Each row was made from one small tree. Brackets hold a mark, then the marks that hang from it, in alphabetical order. Every link used is in the known rows. Write each row's tree.
Known rows:
{F G}: [-0.67 -0.17  0.37  1.46 -1.13  0.26 -0.88 -0.42 -0.79 -0.93 -0.46 -0.53
 -1.38  1.75 -0.91 -0.89  0.11  1.22  0.34  0.33 -0.20 -1.58  0.27 -3.41
  0.08  1.25 -0.71  1.66 -1.95]
{C {E {A J}} {F G}}: [-0.52  0.87  0.73  1.12 -1.18  0.45 -0.65  0.97 -1.74 -0.84  1.14 -0.17
 -0.89  3.02  1.07  2.64 -0.38 -1.83  0.32  2.23 -0.94  1.18 -0.13 -3.14
  1.11 -0.67 -0.69  2.60  0.97]
{E B G {Q L}}: [ 0.25  0.99  0.34  2.49 -0.45  1.27 -0.79  0.59 -0.42 -1.33 -1.36  0.70
 -0.30  0.98 -0.35  1.17 -0.09  1.38  1.46  0.14  0.06  0.49 -0.38 -1.80
 -0.57  0.65  0.38  0.55  2.05]
{A J}: [-1.07  0.23 -0.14  1.64 -0.72  0.33 -1.47 -0.04 -1.34 -0.62  0.73  0.36
 -0.79  0.11 -1.56  1.22 -0.25  1.51  0.12 -0.14  0.00  1.02 -0.61 -3.04
 -0.31  0.31 -0.85  1.29 -1.84]
{V {Q E}}: [ 0.39  0.23 -0.88  1.87 -0.83  0.25 -0.41 -0.99 -0.53 -0.45  0.14  0.33
  0.55  1.72 -0.65 -0.06  0.30  1.25 -0.21 -1.06 -0.03 -0.42  0.29 -2.40
 -0.04  1.92  1.42  1.00 -1.40]
{E G}: [-0.96  0.35  0.52  1.24 -1.09  0.80 -0.77 -0.20 -0.83 -1.25  0.50 -0.10
 -1.06  1.11 -0.95  1.01 -0.06  1.11  0.59  0.95 -0.30  0.00 -0.11 -2.38
 -0.54  0.79 -0.41  1.11 -0.74]
{N {V {Q {E B} J L}}}: [ 1.43  1.28 -1.23  1.65  0.28  0.11  0.96  0.40 -0.40  0.57  0.05  1.09
  0.53  0.46 -0.43  1.68 -0.42  1.95  1.22 -3.44 -0.78  1.31 -0.48  0.26
  0.41  0.15  1.54  1.95 -1.14]
{V N Q}: [ 0.21 -0.01 -0.92  2.13  0.97  1.59 -0.92 -1.31 -0.15  0.02 -0.38  0.52
 -0.08  1.64 -2.61 -0.46  0.49  1.88 -0.13 -0.13  0.91  0.02 -0.16 -1.00
  0.06  2.26  1.63  0.88 -1.00]
{V N {Q E L}}: [ 1.53  1.33 -1.21  0.99  0.14  1.24  0.19 -0.78 -0.48 -0.11 -0.62  0.71
  0.81  1.52 -1.60  0.17 -0.42  1.44  0.07 -1.84  1.41 -0.18  0.02  0.34
  0.30  1.65  2.74  1.40  0.43]
{N {V {Q L}}}: [ 0.46  0.21 -0.49  1.14  1.25  0.34 -0.16 -0.55 -0.43 -0.92 -0.24  1.13
 -1.57  1.05 -2.01  0.12 -0.52  2.32  0.26 -2.19 -0.46  0.43  0.05  0.41
  0.81  0.86  0.76  0.71 -2.34]
{N {V {Q {E A G} J}}}: [ 0.44  1.57 -0.92  0.39 -1.01  0.38  1.47 -0.20 -1.10  0.73  1.55  0.65
  0.22  1.48 -0.24  4.27  0.00  0.38  0.34 -0.85 -1.85  0.89 -0.67 -1.31
 -0.03  0.75  0.65  0.84 -1.66]
{F {C {E B}} G}: [-1.05  0.06  0.89  2.62 -1.30  0.65 -0.63  0.35  0.09 -0.11 -0.73 -0.34
 -0.82  1.64  1.43  0.80  1.34 -1.31  0.67  0.89  0.10 -0.39  0.98 -3.38
  0.24 -0.15  0.16  2.33 -0.20]
{L Q}: [-0.86 -0.48 -0.14  2.00 -1.35  0.62 -0.57  0.55  0.01 -1.10  0.13  0.72
 -1.12  0.61 -1.32 -0.89  0.35  1.68  0.02 -0.16 -0.33 -0.78 -0.23 -2.58
 -0.52  2.33  0.39  1.25 -1.19]
{L {B {E G}} {Q {J A}}}: [ 0.42  1.37 -0.20  1.26 -2.61  0.82  1.73  2.24  0.44 -1.39 -0.41  0.92
 -0.19 -0.88 -0.35  0.55 -1.26 -0.48  2.91  0.36 -1.32 -0.31 -0.69  0.05
 -0.86  1.51  0.06  2.31 -0.53]
{J {Q E L}}: [ 1.32  1.23 -1.27  0.32 -1.51  0.11  0.46  0.04 -0.05 -0.93 -0.52  0.43
 -0.46  0.91 -0.65 -1.40  0.11  1.55  0.70 -1.85 -0.12 -0.24  0.65 -2.33
 -0.73  1.23  0.79  1.48  0.45]
{B {L Q}}: [ 0.31 -0.37  0.09  1.08 -1.29  0.05 -0.35  1.09 -0.17 -1.32 -0.21  0.94
 -1.03  0.00 -1.86 -0.46  0.36  1.86 -0.05  0.26  0.07 -0.69 -0.12 -1.56
 -0.10  1.19  0.04  1.44  0.32]
{B E}: [-0.82 -0.38 -0.45  0.36 -0.72 -0.11 -0.26  0.04 -0.31 -1.38 -0.07  0.33
 -0.69 -0.46 -0.57 -0.26  0.14  1.04  0.89  0.53 -0.29 -0.78 -0.14 -0.18
  0.09  0.92 -0.74  1.13 -1.95]
{B {E A Q} L}: [ 0.63 -0.07 -0.88 -0.01 -0.55 -0.42  0.11  0.76 -0.53 -1.21 -1.06  0.94
 -0.05 -1.06 -0.61  1.23  0.79  0.37  0.37  1.75 -0.59 -0.93 -0.45 -0.40
  0.17  0.37 -1.41 -0.06  0.52]
{V N {Q E {J A} L}}: [ 2.56  2.25 -2.01  0.71 -0.22  0.99  1.73 -0.30 -0.61 -0.08 -0.32  1.05
  1.30 -0.59 -1.82  0.82 -0.77  0.59  1.40 -1.85  1.54  0.66 -0.19  0.72
 -0.20  1.04  2.16  2.15 -1.63]
{A {E B}}: [-0.40  0.03 -0.58  2.70 -0.28 -0.17 -0.23  0.12  0.62 -2.26 -0.15  0.29
 -0.19  0.33  0.30 -0.37  0.16  0.60  0.79  1.26 -0.15 -0.04 -0.23 -1.62
 -0.43  0.29 -0.46  1.67 -0.98]
{E {Q J}}: [ 0.14 -0.01 -1.57  2.04 -0.61  0.23 -0.72 -0.17 -0.95 -0.20 -0.77  0.24
 -0.49 -0.76 -1.41  0.57  0.76  2.45  0.18 -0.54 -0.16 -0.24 -0.63 -3.17
 -0.72  1.25 -0.68  0.95 -2.57]
{A {E G {Q L}} J}: [ 0.90  2.48 -0.48  1.38 -1.17  0.29  0.49  0.65 -1.32 -2.65 -1.12  0.85
 -0.76  0.88 -0.56  3.76 -0.92  0.34  0.58  0.49  0.88  1.15 -0.68 -1.38
 -0.31  0.47  0.02  0.54  0.49]
{C E {F G}}: [-0.39 -0.33  0.97  1.19 -1.03  0.13 -0.61  0.32 -1.00 -1.61  0.00 -0.73
 -1.34  3.22  0.97  0.04  0.12 -0.63  0.51  1.26 -0.31 -0.37  0.58 -2.07
  1.08  0.26  0.45  3.09  0.03]
{C E}: [-0.70 -0.17 -0.01  1.53 -0.29 -0.33 -0.86 -0.32  0.14 -1.27  1.06 -0.02
 -1.25  0.46  0.45 -0.24  0.44  0.81 -0.12  1.15  0.60  0.26  0.15 -2.08
  0.17  0.65  0.32  2.10 -1.88]
{N {V {Q {E G} {L B}}}}: [ 0.88  1.44  0.29  1.08 -0.55  0.58  0.32  0.41 -0.27 -0.53 -0.40  0.33
 -0.58  2.51 -0.49  0.87 -1.71  1.41  1.12 -2.82 -1.53  0.22 -0.16  0.07
  0.25  0.95  1.91  1.53  0.68]
{F C G}: [-1.03 -0.19  0.45  1.29 -1.59  0.80 -0.76 -0.19 -1.06 -0.24 -1.37 -0.59
 -1.39  1.28 -0.90  0.20  1.04 -0.01  0.14 -0.09 -0.39 -1.68  0.94 -3.85
 -0.06  0.56 -1.00  1.27 -1.92]
{N {V Q}}: [-0.30 -0.68 -0.36  1.78  0.74  0.27 -0.53 -1.04 -0.37 -0.34  0.23  0.73
 -1.36  1.49 -1.98  0.15  0.32  2.22 -0.10 -1.44 -1.08  0.19 -0.12 -1.18
  0.56  1.70  0.71  0.35 -3.09]

Write each row's tree:
[ 1.12  0.49 -0.80  1.15 -1.40 -0.61  0.17  0.98 -0.58  0.11  0.37  0.38
  1.09 -1.33 -0.28  1.25  0.27  1.69  0.91 -0.69 -0.06  0.54 -0.44 -1.58
 -0.33 -0.96 -0.22  2.65  0.57] => {Q {E {B L}} J}
[-0.23  1.49  0.79  2.04 -1.75  1.30 -0.10  2.41 -0.65 -0.36  0.98  1.53
  0.14  0.55 -0.83  4.20 -0.27 -0.29  0.92  2.14 -0.87  1.90 -1.14 -2.33
 -0.56 -0.31 -0.52  0.96  4.09] => {E {A J} {B {L Q}} G}
[ 1.76  1.83 -1.62  1.65 -0.53 -0.49  1.46  1.35  0.43 -2.81 -0.45  0.51
 -0.71 -2.44 -0.51 -1.50 -2.04  0.18  2.14 -0.03 -0.01  0.05 -0.33  0.07
 -0.63 -0.80 -1.13  3.15 -2.51] => {Q {J {A E}} {L B}}
[ 0.10  1.30 -1.21  1.17 -1.31  0.73  0.37  1.30 -0.27 -0.07 -0.77  0.18
  0.16 -0.54  0.20  2.03 -0.43  0.13  1.67  1.23 -1.82 -0.34 -1.24 -1.31
 -0.83  0.72 -1.32  1.07  0.73] => {L {B {E A G {Q J}}}}
[ 1.24  2.67 -0.32  1.09 -2.37  0.91 -0.02  1.24 -0.56 -0.51 -0.63  0.31
 -0.32  2.04 -0.69  0.94 -1.55  0.75  1.53 -1.88 -0.84  1.27 -0.15 -3.06
 -1.12  0.31  0.87  1.94  3.29] => {A {J {Q {E G} {L B}}}}
[-0.62 -0.31 -0.15  1.67 -1.46  0.48 -0.29  1.67  0.91 -1.13 -0.90  0.63
 -0.79  0.32 -0.52 -2.10 -0.52  1.07  1.08 -0.28 -1.30 -1.45 -0.49 -0.63
 -0.28  2.08  0.30  1.85  0.16] => {L {B E} Q}
[ 1.79  1.74  0.10 -0.02 -3.57  0.04  2.43  1.77 -0.85 -1.31  0.38  0.94
  0.40 -0.96 -0.88  2.75 -0.44 -0.21  1.53  0.00  0.14  0.05 -0.26 -1.23
 -0.75  0.72  0.79  2.05  0.19] => {B {L {Q {E G} {J A}}}}
[-0.16  0.92 -0.63  0.98 -0.58  0.07  0.14 -0.31 -1.39  0.65  1.26  1.01
  0.06  1.68 -0.65  3.57 -0.20  0.33 -0.37 -1.44 -1.62  1.33 -0.74 -2.26
  0.40  0.93  0.61  0.06 -1.73] => {N {V {Q {E {A J}}}}}
[-1.21  1.08  0.36  0.84 -1.50  0.97 -0.16  0.31 -0.38 -0.47  1.30  0.08
 -0.88  0.68  1.25  3.22  1.09 -2.21  0.18  2.61 -0.45  0.66  0.63 -2.65
 -0.30 -0.60 -0.74  1.03 -0.32] => {F {C {E A G}}}
[ 0.02  1.31 -0.16  2.10 -2.91  1.01  0.97  1.56 -0.24  0.18  0.51  0.66
  1.02  0.91  0.57  2.62  0.21  0.73  1.31 -0.57 -0.70  0.39 -0.77 -2.58
 -0.91  1.44  1.37  2.30  1.29] => {L {Q {E B G} J}}
[ 1.49  1.51 -0.77  1.08 -0.67  0.34  0.53  1.44 -1.34 -0.84 -0.64  0.02
 -0.75  1.73  1.07  1.96 -0.15 -0.89  0.81  0.98 -0.32  0.22 -0.14 -1.73
  0.86 -0.47 -0.34  2.77  1.04] => {C {E A {Q J L}} {F G}}
[ 0.96  0.64 -0.52  0.50 -0.02 -0.13  0.47 -0.44 -0.53 -0.57 -0.22  0.84
 -0.56  1.41 -0.89  0.88 -0.53  1.85  0.17 -3.14 -0.50  0.08  0.12  0.17
  0.77  1.24  1.76  0.89 -1.76] => {N {V {Q E L}}}
[ 0.06  0.70 -0.41  2.51 -0.55  0.99 -0.59  1.27 -0.30 -0.47  1.16  0.95
 -0.04  2.12  0.93  1.55  0.60 -1.57  1.29  1.85 -1.55  3.08 -0.20 -3.16
 -0.19 -0.89 -0.05  2.05  3.30] => {C {E {A {J Q}} B} F}
[ 0.98  1.65 -0.87  1.21 -0.78  0.85  0.15  0.50 -1.11 -0.77 -0.90  0.49
 -0.65 -0.16 -1.36  2.38 -0.29  1.98  1.02 -0.59  0.42  0.49 -0.64 -1.64
 -0.62  0.47 -0.30  1.15 -0.36] => {E G {Q J L}}
[-0.79  0.55  1.07  1.98 -0.56  1.20 -0.64  1.18 -0.50 -1.29  1.69  0.12
 -0.01  2.29  2.03  2.55  0.13 -1.95  1.37  3.31 -1.42  1.83 -0.24 -1.39
  0.25 -1.06  0.00  2.32  2.93] => {C {E A B G} F}
[ 1.71  2.34 -1.55  1.19 -0.95  0.02  1.46  0.61 -0.69 -2.31 -1.20  0.58
 -0.56 -0.38 -0.44  2.73 -0.50  1.06  0.86  0.39  0.84  0.24 -0.58 -0.77
 -0.44  0.37 -0.25  1.35 -0.73] => {A {E G {Q J L}}}
[ 0.35  2.43 -0.20  0.52  0.25  1.01  0.60  1.44 -0.57 -0.33  0.22  1.36
 -0.66  1.35 -0.80  3.91 -2.15 -0.30  1.76 -0.59 -2.09  1.87 -1.10  1.66
  0.62 -0.42 -0.09  0.72  1.33] => {N {V {Q {L {B {E {A J} G}}}}}}
[ 1.14  1.86 -1.14  0.05 -1.06  0.43  1.16  0.87 -1.07 -1.16 -1.34  0.88
 -0.30 -0.87 -0.56  2.96 -0.41  1.17  1.66 -0.32  0.33  0.08 -0.64  0.58
 -0.19  0.42 -0.31  1.10 -0.07] => {B {E G {Q J L}}}
[ 1.39  0.97  0.46  2.06 -2.64  0.28  1.91  2.33  0.39 -0.43 -0.96  0.96
 -0.27 -0.69  0.60  1.99  1.01 -2.25  1.82  0.86  0.56  0.08  0.76 -2.06
  0.09 -0.46  0.39  3.18  0.28] => {F {C {E {B {L {Q {J A}}}}}} G}
[ 0.50  1.08 -0.46  0.54 -2.62  0.51  0.59 -0.35 -0.28 -0.68 -0.07  0.04
 -0.32  2.35 -0.28  0.53  0.60  0.79  0.82 -0.46 -0.68 -0.16  0.44 -3.75
 -1.18  1.72  0.90  0.92  0.85] => {J {Q {E G}}}
[ 0.35  1.04  0.05  1.37 -0.67  0.97 -0.53  0.18 -0.86 -1.64 -1.16  0.41
 -1.10  0.88 -0.91  1.29 -0.25  1.46  0.73 -0.10  0.35 -0.08 -0.21 -1.69
 -0.42  1.15  0.20  0.26  0.58] => {E G {Q L}}
[ 1.21  0.74 -1.26  1.95  1.15  0.34 -0.10  0.53  0.06  0.26 -0.25  0.81
 -1.25  0.06 -2.23 -0.41 -1.38  2.86  1.14 -3.13 -1.40  0.86 -0.64  0.36
  0.32  0.15  0.25  2.31 -1.99] => {N {V {Q J {L B}}}}
[ 2.25  0.76  0.56  1.94 -1.15  0.41  0.96  1.80 -0.95 -1.80 -0.63  0.69
  0.32 -0.08  0.77  3.42  0.29 -1.30  2.55  1.93  0.02  2.29 -0.26 -0.50
  0.17 -1.30  0.59  2.44  2.40] => {C {E {B L} G {Q {J A}}} F}
[ 1.34  1.26 -1.01  2.15  0.61  1.59 -0.09 -0.27  0.10  0.21 -0.80  0.81
  1.43  1.71 -0.88  0.17 -0.29  1.37  0.79 -1.73  1.25  0.41 -0.16  0.12
  0.14  1.19  2.94  1.64  1.98] => {V N {Q {E B} L}}
[ 0.89  1.26 -0.15  0.53 -3.02  0.55  1.39 -0.29 -0.18 -1.54 -0.12  0.31
 -0.17  1.21 -0.32  0.14  0.27 -0.66  1.84  0.07 -0.56 -0.16  0.55 -3.40
 -1.40  1.79  0.94  0.67 -0.33] => {J A {Q {E G}}}
[ 1.71  0.83 -1.62  1.54  0.10 -0.71  2.36 -0.48  0.00 -1.87  0.19  1.28
 -0.78 -0.76 -1.22  1.30 -0.22  0.23  1.13 -0.54 -0.58  0.68 -0.28  0.31
  0.24  1.02  0.20  1.20 -5.54] => {N {V {Q {J {A E}}}}}
[ 1.54  1.84 -0.36  0.46 -1.56  0.82  1.43  1.32  0.76 -2.21 -1.51  0.82
 -0.92 -0.01 -0.75 -1.49 -1.42 -0.56  3.41  0.04 -1.07 -0.05  0.37  0.28
 -1.00  0.56 -0.07  1.48  1.33] => {J A {Q {L {B {E G}}}}}
[-0.02  0.58  0.66  1.58 -1.09  0.26 -0.03  1.25  0.01  0.04 -0.28  0.15
 -0.49  0.75  1.28  2.02  1.40 -2.11  0.45  2.50 -0.16 -0.18  0.81 -2.73
  0.48 -1.71 -1.01  2.11  1.91] => {F {C {E A {B L}}} G}
[ 0.50  1.35  0.54  2.69 -0.37  0.80 -0.38  0.67  0.21 -1.46 -0.70  0.60
 -0.47  1.44  1.27  1.94  0.04  0.27  1.08  1.00  0.89  1.21 -0.16 -1.53
 -0.10  0.37  1.36  1.40  2.30] => {C {E B G {Q L}}}
[-0.88  1.08  0.38  0.96 -0.91  0.46 -0.20  0.22 -0.09 -1.23  2.07  0.11
 -0.95  1.23  1.06  2.28  0.21 -0.81  0.20  3.05 -0.32  0.78 -0.25 -2.34
 -0.16  0.11 -0.34  1.48  0.00] => {C {E A G}}
[ 1.30  0.85 -1.35  1.13  1.01  0.16  0.51 -0.13 -0.65 -0.05  0.30  1.23
 -1.19 -0.09 -2.23  1.12 -0.69  2.64  0.62 -2.57 -0.49  1.12 -0.37  0.54
  0.64  0.24  0.32  1.54 -3.14] => {N {V {Q J L}}}
[-0.92  0.94 -0.01 -0.15 -1.13  0.62  0.41  0.46 -0.66 -1.33  0.92  0.47
 -0.37  0.34  0.10  2.23 -0.11 -0.58  1.25  2.51 -1.07 -0.28 -0.46 -0.44
 -0.17  0.30 -1.35  0.44 -0.12] => {B {E A G}}
[ 1.40  0.65 -1.46  1.49 -1.44 -0.31  1.72 -0.40  0.74 -3.06 -0.67  0.82
 -1.18 -0.36 -0.62 -1.94  0.44 -0.34  1.35  1.15 -0.18 -0.38  0.59 -2.26
 -1.14  1.34 -0.33  0.82 -2.65] => {J {A E} Q}
